In the rows, 128 means zero.
Known rows, with every step that occurs:
butin-verat-nafom-geneg-kifi: [145 167 120 112 153 106 170  82  58 123 130 103 143 132  96 156  81 130
  94 141  82 148 140 132 169  93 119  82 157 139 145  95 109 133 134 151
 117 137 144 169 142 138 108 147 137 153 114 191 166 140 129 116 155 196
 148 137 151 176  80 142 150 140 125 141 116 105 109  93 163 116 115 116
 110 148 169 159 104 133  55 160  95]
bofe-vurita-butin-geneg-kifi-verat: [ 99 108 116 131 121 103 175 129 122 113 142 103 119 126 168 156 139 185
 124 157 127 127 156  95  96 138 131 190 146 104 100 167  88 121 158 116
 209 118 160  78 168 103 136 163 101 166  89 132 154 137 103 170 145 196
  45 165 138 118 141 120 108 144 140 148 153 187 115 108  72 105  93 111
 113 194 242  99 129 203  65 157  82]
verat-kifi-geneg-bofe-vurita: [125  90 177 127 109 132  92 148 185 121 116 125 142 119 179 167 130 122
 176 124 158 132  87 161  87 151 157 221 122  99 173 193 117 112 113 145
  98 122 119  70  89 119 138 124 110 120 165 121 137 108 155 116 137 114
  94 142 110 107 149 100 132  88 103 121 119 157 109 155 133 140 153 140
 119 153  85 160 148 133 180  82 166]
vurita-butin-verat: [ 83 174  92 115 139 148 138 122 122 144 130 149 127 139 118 118 134 171
 105 113 151 110 123 100 134 105 118  95 117 135 152 112 158 132 150  93
 129  80 103 143 128 133 142 140 130 109 154 124 144 143 137 154 149 120
  84 128 138 121 160 156 106 150 138 129 145 126 117  94 139  76 113  93
  93 106 147  70 112  99 105 145 116]
nafom-geneg-butin: [176 149 113 114 146 126 121 121 104 177 143 119 147 151  90  80 136  91
 103 131 115 128 152 131 151 149  81  92 150 160 103 120 103 103 150 145
 105 151 144 170 129 155 131 122 155 120 103 118 116 124 118 140 106 118
 165 122 103 170 101 151 151 132 154 117 109 107 117 117 109 147 137 135
 139 125  93 172 108 142 104 112 112]
geneg-butin: [161 144 101 111 140 120 111 145 138 169 135 153 133 136  90 125 154 112
  99 128 136 128 118 144 128 162 111 102 133 165  87 135 127 108 145 120
 128 155 152 170 115 119 112 132 155 130 105 100 125 126 126 162 120  89
 161 118 114 132 107 140 124 121 163 116 132 127 136 108 116 157 145 122
 130 118 116 150 128 121 112 126 154]
verat-kifi-geneg-butin: [163 145 134 114 137 109  96 166 163 149 157 133 174 152 144 141 150 104
 169  83 144 101 103 169  89 176 113 104 156 158 105 176 137  79 132 115
 135 144 136 140  99  98 116 151 146 128  90 114 109  94 147  96 137 121
 132 150 144 141 144 110 134 115 125 118 125 126 102 110 131 134 146  91
 124 136  88 170 139 132 120  90 174]
verat-nafom-geneg: [148 138 127 120 161 147 159 101  68  96 134 134 152 130  98 114 116  91
 127 130 123 157 143 126 193 108 113 104  95 114 139  51 108 156 126 165
  93 169 158 161 125 147 134 127 123 100 111 144 119  96 122 112 126 163
 192 100 156 170 120 168 144 143 153 138 109 116 143 140 139 145 105 124
 129 132 151 169 122 150  92 158  97]
verat-kifi-geneg: [124 125 132 133 133 132 124 144 160 108 138 130 163 134 155 165 128 133
 188  81 169 115  82 156 121 139 119 149 122 127 130 155 157 101 128 120
 120 122 120 120  93 116 131 140 133 113 109 112 116 100 156 100 143 134
 137 142 168 133 164  93 125 128 115 131 117 128 104 130 135 116 137  94
 133 153 121 146 138 138 146 101 157]
bofe-vurita-butin-geneg: [ 83 130 109 160 131 129 161 102 108  96 122 133 104 113 140  94 150 165
 115 123 160 131 132  81 116 128 131 171 104  80 118 135 100 108 124 117
 138 133 138  98 128 126 146 137 116 147 116 114 138 135 136 203 124 126
  69 161 114 121 165 145 114 126 154 130 148 188 126 143  84  95 109 128
  98 149 197 103 105 174  98 159  88]
nafom-geneg: [147 134 116 125 147 147 155 104 100 150 123 108 148 136 106 108 113 120
 127 121 150 141 124 118 175 122  86 118 123 129 126  93 115 143 142 157
  88 137 129 146 129 176 152 107 137 114 122 122 116 112 126 143 121 133
 154 119 136 157 112 141 147 139 143 132  97 100 108 136 119 131 118 140
 149 134 128 163 110 153 123 120 100]
butin-verat: [124 152 102 133 134 132 127 123 137 136 113 136 104 142 107 135 124 173
  79 120 150 129 102 140 141 111 127 108 129 143 139 124 141 140 123 141
 119 105 131 152 113 133 134 135 151 140 150 128 151 145 138 159 143 110
 119 124 141 127 130 130 109 124 140 135 123 112 130 115 151 103 139 130
 122 119 139  95 116  91 141 128 142]
butin-geneg-bofe: [ 90 102 120 151 138 129 131 166 161  99 119 119  82 102 128 148  78 147
  94 157 163 184 107 107 103 166 134 169  91  94  85 131  98 126 152 161
 134 136 152 112 135 138 137 127 115 151 150 105 170 120 144 183 144 100
 166 143 124  90  76 114 104  74 146  91 110 102 134 118  65 162 135 134
 161 129 159 116 168 118 143 150 133]
kifi-geneg-butin: [170 138 107 117 129 122 116 146 138 147 160 139 147 151  99 133 173  96
 138  95 182 121  93 142  97 183 134  81 142 138  96 162 125  68 119 103
 117 152 132 158 117 114 106 137 135 146  92 103 120 122 151 165 105 146
 157 147 126 129 133 143 131 123 123 114 113 134 117 128 121 149 170 101
 138 117 123 150 135 138 122  78 143]
verat-nafom: [132 125 103 129 149 131 140 119  90  81 127 160 137 112  93 150 141 109
 123 124 134 154 109 140 190 125 144 124  74 120 125  65 137 156 129 143
 127 173 163 156 119 110 124 142 124 120 125 113 118 107 125 144 140 140
 185 111 175 149 125 149 125 128 147 127 137 125 149 136 143 158 126 104
 123 123 180 147 134 120 105 172 129]
bofe-vurita-butin-verat-kifi-geneg: [ 92 144 137 124 124 127 118 115 154 119 132 147 159 138 179 131 154 162
 163  97 156  85 113 138  86 104 140 138 152 126 189 189 144  90  93  98
 128  80  82  93  91 104 145 159 121 120 143 158 135 120 146 108 144 137
   4 163 125 134 228 146 120 145 108 157 156 190  89 133 159  48 128  93
  49 142 113 100 108 121 126  93 148]
bofe-vurita-butin-verat-kifi: [ 97 159 126 121 134 123 130 127 149 142 107 156 141 130 175 119 140 188
 140 112 105 107 127 133 114  79 120 163 139 136 191 164 145 122 139 107
 143  93 103 114 104 106 157 145 139 113 167 146 132 130 128 112 167  97
   8 141 122 141 194 139 121 149 151 161 164 171 114 122 157  60 108 118
  58 139 110  98  90 111 109 139 157]
geneg-kifi-verat: [154 115 106 113 125 101 150 145 134 147 133  95 131 131 140 193 116 152
 131 162 125 123 121 147 146 140 122 160 150 157  88 124 120 157 164 124
 170 116 162 118 158 123 121 152 125 140  96 118 143 135 108 130 146 179
 141 129 167 116  90  93  95 143 126 126 133 130 128  94 112 146 127 123
 163 174 194 131 155 160 101 131 114]
nafom-verat: [113 118 139 132 112 130 141 130  86 106 117 137 161 126 122 123 128 169
 152 125 140 149 110 146 163 126  95 130 121 128 117  99 140 172 120 126
 113 138 156 141 139 124 119 165 134 105 100  66 102  90 109 186 114  85
 149  76 182 139 130 111 108 120 160 129 135 107 147 141 125 138 105 159
 153 140 155 131 112 113 122 149 142]
geneg-kifi-verat-butin-vurita: [132  96 112 141 110  91 133 134 128 126 131  77 128 121 132 169 130 116
 148 123  94 104 130 117 162 124 142 144 158 146  62 123 177 183 117 101
 183 110 143 117 165 123 125  84 119 160  72 126  86 169  95  96 126 171
 190 141 146  93  96  31 119 137  79 105 144 129 139 138 122 139 115 133
 190 154 138 112 117 156 172 152 102]
kifi-geneg-butin-vurita-bofe: [186 138 100 146  72 127 116 134 134 130 175 129 122 111 119  50 174  49
 170  93 157  91 140 136 106 171 118  54 163 135  89 132 152  40 114  76
 153 170  82 142 142 150  82 122 140 153  90 107  88 114 131 129  81 121
 153 119 108 121 121 133 143 124 117 117 132 119 140 114 136 136 174 149
 148  79 102 129 145 132 145  94 124]
kifi-geneg-bofe: [120 103 137 128 107 145 114 147 168 120 138 124 127 129 116 164 121 110
 138 133 198 146  75 134 108 176 157 145  96 108 128 146 125 109 128 131
  81 120 116 104 120 134 124 120 100 124 155 100 159 125 162 154 125 137
 159 123 119  90  99 128 121 100 104  91 100 126 117 132 117 169 165 124
 149 103 122 136 165 120 167  79 140]
butin-verat-kifi-geneg-bofe: [102 132 161 117 122 124  87 164 199 128 131 121 127 130 163 177  89 142
 134 117 149 131  91 163  71 141 163 140 129 140 159 194 143 104 131 133
 116  82 113 105 103 120 118 148 139 124 186 140 165 124 155  77 159 117
 102 136 134 101 125 101 122  94  90 118 103 102 104 112 148 129 145 114
 118 122  78 112 162  75 167  88 174]
bofe-vurita-butin: [104 137 104 137 118 154 140 101 107 127 119 153 141 123 123 101 165 146
 143 131 153 128 117 113 148 112 129 169 104 104 161 108 130 127 125 110
 115 113 107 108 122 132 160 121 107 116 134 109 120 133 132 187 125 113
  75 127 128 143 164 157 120 157 150 139 154 173 120 145 125 100 126 127
  95 128 159 133 106 162 119 128 123]
nafom-geneg-kifi-verat-butin: [160 108 163 111 162 101 149 114  93 177 133  70 140 153 122 174  97 145
 132 140  93 126 167 128 145 114 103 142 163 159  82 129 123 195 132 135
 128 117 147 129 165 118 136 103 132 136  81 143 113 154  97  71 134 191
 179 129 148 159  96  78 131 144  91 133  95  94 108 135 129 152  97 122
 187 169 160 144 104 189 134 128 109]
geneg-butin-verat-nafom: [172 166 109 101 156 102 116 129 108 124 130 171 121 148  92 142 137 111
  70 122  93 130 124 142 133 119 155  55 121 158 122 108 125 125 112 141
 154 159 175 197 111  87 100 164 147 137 128 134 141 129 110 132 141 112
 147 127 133 144 118 172 140 126 154 143 152 119 157 104 147 146 153 101
  86 102 131 125 123  70  71 156 158]

Rows:
[138 162 129 117 167 137 154 105  78 100 123 142 137 150  92 129 106 124
  86 122 104 139 146 118 176  81 129  73 117 134 153  83 114 151 110 175
 105 141 151 171 115 141 136 140 143 121 142 167 142 119 119 110 120 147
 159 117 150 172 121 170 151 153 137 153 116 108 129 123 159 122 112 122
  98 126 140 136 109 104  94 149 104] -> butin-verat-nafom-geneg
[194 139 112 132 106 138 133 117  76 123 149 136 120 116  99  32 135  19
 145 133  75 128 207 121 169 123  93  39 143 139 114  48 124  80 128 124
 154 216 119 181 152 158  89 110 139 109  93 163  67 105 104  91  76 125
 182  96 108 167  97 173 173 152 146 141 130 100 175 115 132 142 134 164
 127  94  93 170 132 126  94 159  89] -> verat-nafom-geneg-butin-vurita-bofe
[109 138  95 158 141  94 163 128 109 102 142  87 106  91 113 167  87 162
  98 137 148 164 106 122 121 142 130 165 148 112  68 133 103 111 162 131
 177 139 164 131 152 124 107 140 128 181  76 113 168 136 143 197 165 152
 151 174 162 132  70  85 113 100 142 101 112 109 105  94  74 126 128 116
 155 172 225 130 129 182  87 159 103] -> butin-geneg-kifi
[136 131  84 176  77 149 140 128 127 106 140 113  96  86 118  63 126 100
 164 118 141 119 148 132 159 107 100 109 112 116 114  55 163  97 145  95
 157 157  82 142 147 183 114 100 125 123 122 111  86 134 129 131 108  86
 154  97 116 117 110 115 125 143 138 135 139  90 158 137 139 110 131 166
 168 104 129 114 131 127 168 144 114] -> butin-vurita-bofe
[168 141  89 149  85 120  99 151 133 146 146 126  95 100 110  45 153  65
 148 125 108 110 162 138 131 147  97  77 156 154  91  85 145  63 148  90
 178 184 101 163 160 155  91 105 146 135 103 102  74 135 112 141 102  67
 157 109  93 112  98 138 145 136 155 128 139  99 166 105 127 134 153 165
 156  82 103 139 132 124 145 139 134] -> geneg-butin-vurita-bofe
[115  51 199 144 133 103 109 173 169 118 101 120  56 139 158 165 122 171
  90 173 119 151 137 116  77 131 179 218 100  99  96 170  85 187  86 164
 144 130 184  72 129  85 149 104 110 165 146 121 143 154  96 127 110 127
 137 145  98  85 119  95 121  85 104 133 115 153 159 199  75 192 119 161
 181 159 158  89 138 140 192 131 133] -> kifi-verat-butin-geneg-bofe-vurita
[111 109 110 179 118 121 116 109 122 114 123 115 128 116  99 108 154 107
 136  95 131 116 102 110 177 110 141 130 125 119  89  92 181 176  87 107
 125 127 128 143 125 138 130  70 127 137 104 101  72 165 128 139 124  96
 203 141 129 113 122  64 133 119 105  95 131 122 155 169 136 132 120 141
 182 100 100 115 104 128 198 148 120] -> verat-butin-vurita
[ 91 163 118 118 132 136 132 139 152 122 158 141 168 148 159 137 128 162
 160  67 155  92 111 118 105 116 124 102 142 155 154 171 168 103 128  76
 135  77  91 120 102 114 137 159 138 110 143 142 140 120 155  78 161 151
  58 156 157 133 195 135 114 152  95 129 138 131  83 100 161  57 116  80
  74 130 125  90 126 102 101 109 144] -> vurita-butin-verat-kifi-geneg
[ 86 102 156 123 105 150 100 135 177 126 126 138 157 114 177 143 146 116
 203 125 156 124 105 134  82 156 153 194 122  92 183 182 137  95 131 113
 100  87  91  47 111 113 152 131 102 101 167 125 131 109 157 115 138 126
  52 133 112 104 168 126 122 121 120 116 149 176  93 128 130 113 131 118
  80 128  82 152 151 144 146 100 155] -> verat-kifi-geneg-bofe-vurita-butin
[136  84 117 150 126 125 122 149 151 117 133 114 122 141 137 138 159 102
 150 117 123  96 137 113 162 112 142 130 113 136  86  95 183 207 103 120
 161 121 147 124 140 132 135  85 118 140 100 110  65 153  92  85 100 140
 191 123 142  96 139  58 111 137  88 115 142 131 162 180 117 157 110 126
 198 124 121  81 122 125 199 145 107] -> kifi-verat-butin-vurita
[ 94 143 158 104 111 154 122  87 117 166  97 134 120 138 138  89 121 151
  99 160 114 127 157  98 114 101 131 129 125 103 200 146  88 134 128 145
  74  80  85  94 136 171 156 115 114 116 206 153 164 148 129 154 122 129
  39 126  54 122 134 189 145 136 139 126 123 141 102 125 130  97 118 151
  84  97  76 120 105 122 125 102 111] -> nafom-geneg-bofe-vurita-butin-verat
[199 113 110  86 133 133 136 130 100 120 141 140 158 145 139  82 155  32
 133 141  68 104 184 111 201 143 110  48 140 155  97  76 129 144 119 166
 175 183 167 163 148 121 109 135 115 122  85 147  58  90  88  60  70 172
 198 101 113 133 117 143 143 162 135 132 153 143 177 133 117 170 114 124
 142 130  98 155 153 113  86 151  69] -> kifi-verat-nafom-geneg-butin-vurita
[ 76 145 147  99 120 139  98 148 187 132 146 131 156 134 171 153  92 152
 155 101 145 113 102 129  75 141 143 123 133 138 170 186 155  98 150  96
 124  61  78  96 122 117 140 144 122  96 187 136 160 124 156  81 159 127
  72 140 128  92 152 126 105 123 105 103 128 121  94  83 141  84 131  86
  91 101  89  97 155  69 130  99 165] -> vurita-butin-verat-kifi-geneg-bofe
[131 136 152  97 142 147 132 110 109 117 116 135 125 136 110 137  76 118
  75 169  96 168 139 115 156 114 143 100 100 126 166  89 108 150 136 183
  82 131 135 141 131 143 121 130 132 110 190 161 166 119 130 114 135 143
 156 107 122 137  77 167 142 115 121 122 104  93 142 116 150 157 121 145
 117 107 112 135 150  75 111 144 117] -> butin-verat-nafom-geneg-bofe
[168 120 117 101 132 124 169 121 112 166 130  78 148 136 138 158  96 141
 131 164 102 122 162 128 161 121  82 143 155 162 106 118  94 169 173 148
 155 117 155 123 167 150 136 132 130 131  98 133 141 119 107  96 125 198
 154 123 145 144  97 106 119 155 123 151 106 108 103  98 109 136 107 126
 170 187 172 143 139 177  92 118  86] -> nafom-geneg-kifi-verat
[ 86 142 130 114 102 142 117 119 154 155  92 143 101 123 141 126 139 159
  97 163 131 138 117 108  99 112 155 160 109 117 192 155 108 132 135 124
 109  81  92  92 122 137 146 130 116 125 210 133 161 158 137 176 137  96
  33 116  72  96 142 175 111 120 129 121 146 160 117 117 139 112 138 149
  71  90  97  97 131  93 130 121 141] -> geneg-bofe-vurita-butin-verat
[114 159 130 110 145 147 168  58  56 107 118 162 147 145 117  91 139 126
 103 136  93 122 169  94 167  67 129  92 125 108 201  89 103 137 108 139
 102 128 116 128 121 137 156 130 118 107 156 186 139 124 105 136 119 157
  69 118 111 176 178 214 153 177 145 167 146 175 129 136 162  88  95 117
  48 117 139 140  92 143  66 142  85] -> bofe-vurita-butin-verat-nafom-geneg
[105 114 149 133 125 109 123 162 115 120 106 139 180 109 165 147 115 173
 187 111 112 144 114 171 163 116  78 148 140 128 131 121 155 174 134 126
 133 129 161 132 123 108 122 165 146  85 102  77  90  73 108 124 141  75
 129  82 195 154 146  70 117 126 168 141 145  95 144 136 130 123  93 154
 149 169 119 149 122  91 118 162 184] -> nafom-verat-kifi
[168 170 108 104 129 111 115 132 150 150 157 147 125 160 110 120 162 119
  96  96 166 102  99 149  78 160 142  48 160 169 112 194 125  73 108 110
 126 111 114 163 116 107  99 148 147 161 120 122 146 145 150 145 106 134
 125 156 124 118 135 141 124 119 106 125 116 132 108 113 152 126 184  97
 103 105 113 106 114 100 113  76 148] -> kifi-geneg-butin-verat
[151 104 140 125 141  88 134 143 123 154 120  97 118 137 118 201 123 164
 128 142 106 124 134 142 134 128 132 163 150 163  73 136 142 187 132 114
 162 110 166 129 152 102 132 117 129 146  76 123 130 165  98 101 152 170
 169 129 172 124  97  65 103 136  86 133 124 113 125 140 117 156 116 118
 190 169 184 118 129 165 139 144 135] -> geneg-kifi-verat-butin
[104 102 136 178 178 106 136 132 117  97 136 119  84 127 100 139 121 165
  96  98 155 144 103 107 110 130 128 150 110 105  57 130 134 161 100 135
 128 138 167 146 114 108 139 102 147 157  92 105 139 152 136 157 153 109
 191 166 157 137 113  84 134  88 121 116 108 101 133 172  98 143 125 108
 175 145 184 102 100 154 161 163 129] -> verat-butin-geneg
[127 101 119 181  93 138 115 127 116 120 136 111  87  98 101  71 137  97
 161 102 123 113 145 129 142 101 117 114 123 122  86  76 183 128 103  84
 141 151  88 148 138 152 113  63 138 128 105 117  72 167 117 109 120  74
 187 104 125 127 114  78 141 127 111 132 127  86 158 163 150 130 133 167
 186  91 116 112 111 136 211 149 134] -> verat-butin-vurita-bofe
[ 81 124 158 114 114 128  95 146 170 153 103 145 126 118 182 138 116 171
 128 153  81 131 125 132  98 111 142 191 135 123 205 165 131 131 150 126
 125  78  96  76 115 117 154 142 124 116 210 147 141 137 137 117 168  76
  25 126  93 109 156 139 120 120 138 131 157 150 116 105 141  90 108 143
  64 129  76 116 135  90 130 125 180] -> geneg-bofe-vurita-butin-verat-kifi
[ 98  60 178 136 150 105 124 185 174 113 118 108  76 133 149 168  90 164
  91 157 122 157 136 110  78 144 165 192 100 129  57 158 117 190 125 149
 155 122 186  96 139 100 140 112 122 144 139 110 141 136 104 100 136 129
 192 132 127  97  97  78 104  85 106  98 104 103 162 174  78 191 112 126
 204 146 169  83 160 127 180 144 137] -> kifi-verat-butin-geneg-bofe
[145  90 136 162  98 131 121 158 140 124 131 112  88 114 142 100 140 111
 162 127 100  89 171 131 140  99 124 129 129 154  78  81 170 171 110  89
 173 134 111 134 146 138 124  90 134 121 106 126  55 157  92  63 100 115
 170  88 125 108 137  90 114 142 101 154 129  97 181 177 141 144 119 158
 208 116 124  72 127 132 217 144 125] -> kifi-verat-butin-vurita-bofe
[106 170 116 106 174 145 169  90  64 110 145 156 153 141 107  96 113 121
 103 123  97 136 166  95 178  83 111  58 104 122 167  67 132 147 135 130
 106 124 116 160 131 140 138 141 136  99 145 167 141 124 128 112 134 173
 126 115 137 171 153 199 145 174 138 143 131 122 131  98 154  88 104  95
  66 114 150 114 108 109  52 158  81] -> vurita-butin-verat-nafom-geneg
[103  90 146 162 111 123 118 139 153 104 102 119  76 107 144 139 115 155
  90 167 150 168 107 115 101 147 159 217 101  78 117 160  70 116 121 171
 127 147 148  86 122 129 139 125 105 165 163 111 165 124 140 208 126  98
 122 146  93  98  97 119 122  81 146 109 122 150 140 156  80 163 135 172
 142 148 154 131 154 151 146 142 130] -> butin-geneg-bofe-vurita
[174 166 123  91 147 115 115 124 113 105 158 173 129 155  92 153 154  98
  99  93 147 118 110 151 102 145 164  38 133 157 126 148 127  88  89 125
 140 162 153 177 108  75  92 171 136 147 116 151 144 119 138 130 115 160
 147 140 145 140 144 171 135 126 111 128 132 142 128 120 161 149 169  82
  76 100 131 131 134  92  83 109 150] -> kifi-geneg-butin-verat-nafom
[138 104 157 128 110 153 121 105 129 150  92 117 124 125 128 106 122 123
 118 175 137 161 130 129 138 133 134 184 121  95 168 119  75 134 131 185
  46 135 120  88 118 168 147  97 108 121 173 140 141 130 137 152 111 115
 119 111  74 130 111 146 151 110 144 127 104 133 124 154 105 156 134 196
 143 133  88 179 130 154 162  97 123] -> nafom-geneg-bofe-vurita
[ 87 138 144 117  98 148 111 110 159 120 128 138 120 138 139 123 148 138
 121 137 177 115 102 127  73 134 181 137 124 100 193 187 104  95 103 103
  88  73  65  67 126 126 136 137 104 133 191 140 169 156 154 164 123 137
  35 139  86  90 159 170 121 116  90 123 132 181  98 123 150 108 150 122
  73  94 112  94 140 114 144  70 138] -> kifi-geneg-bofe-vurita-butin-verat
[166 136 123 144  86 130  94 157 163 134 161 130 146 105 159  67 141  50
 208  91 117  80 148 155  91 152  98  84 176 150  97 141 159  42 134  74
 180 170  84 137 124 134  76 128 155 125  88 124  72 107 137  66 105  93
 128 131 117 119 136 109 155 128 120 137 136  94 135 114 142 110 149 138
 141 119  64 145 142 122 139 113 156] -> verat-kifi-geneg-butin-vurita-bofe
[ 98 121 133 128 109 147 114 123 145 133 104 142 118 114 138 121 150 132
 130 166 149 149 115 113 118 139 144 196  94  96 175 124 111 130 151 119
  98 100 100  69 127 136 157 107  94 120 177 111 136 134 133 188 137  95
  67 104  86  99 130 163 117 129 149 107 147 164 134 132 109 129 126 150
  96 101 112 129 136 138 137 120 142] -> geneg-bofe-vurita-butin
[145 104 165 111 127 156 128  94  91 115  97 138 127 114 112 129 121  88
 122 175 103 171 143 135 166 120 146 170 100  88 176  94  74 147 113 190
  63 164 146 111 122 145 146 111  95 109 172 156 131 111 131 140 106 135
 139 104 107 149  94 162 161 118 149 132 120 145 142 164 134 176 120 175
 115 125 114 193 141 143 128 126 106] -> verat-nafom-geneg-bofe-vurita
[169 161 136  88 169 111 110 139 138 196 122 132 150 159 139 104 104 137
 106 107  69 114 167 135 115 108  80  79 178 179 145 168 125 107 148 162
 132 127 135 175 115 126 120 142 179 117 121 152 129 119 124  59 143  94
 110 140 110 178 131 125 158 137 144 155 125  95 103  99 139 107 124 117
 112 146  45 152 105  94 100 117 161] -> nafom-geneg-butin-verat-kifi
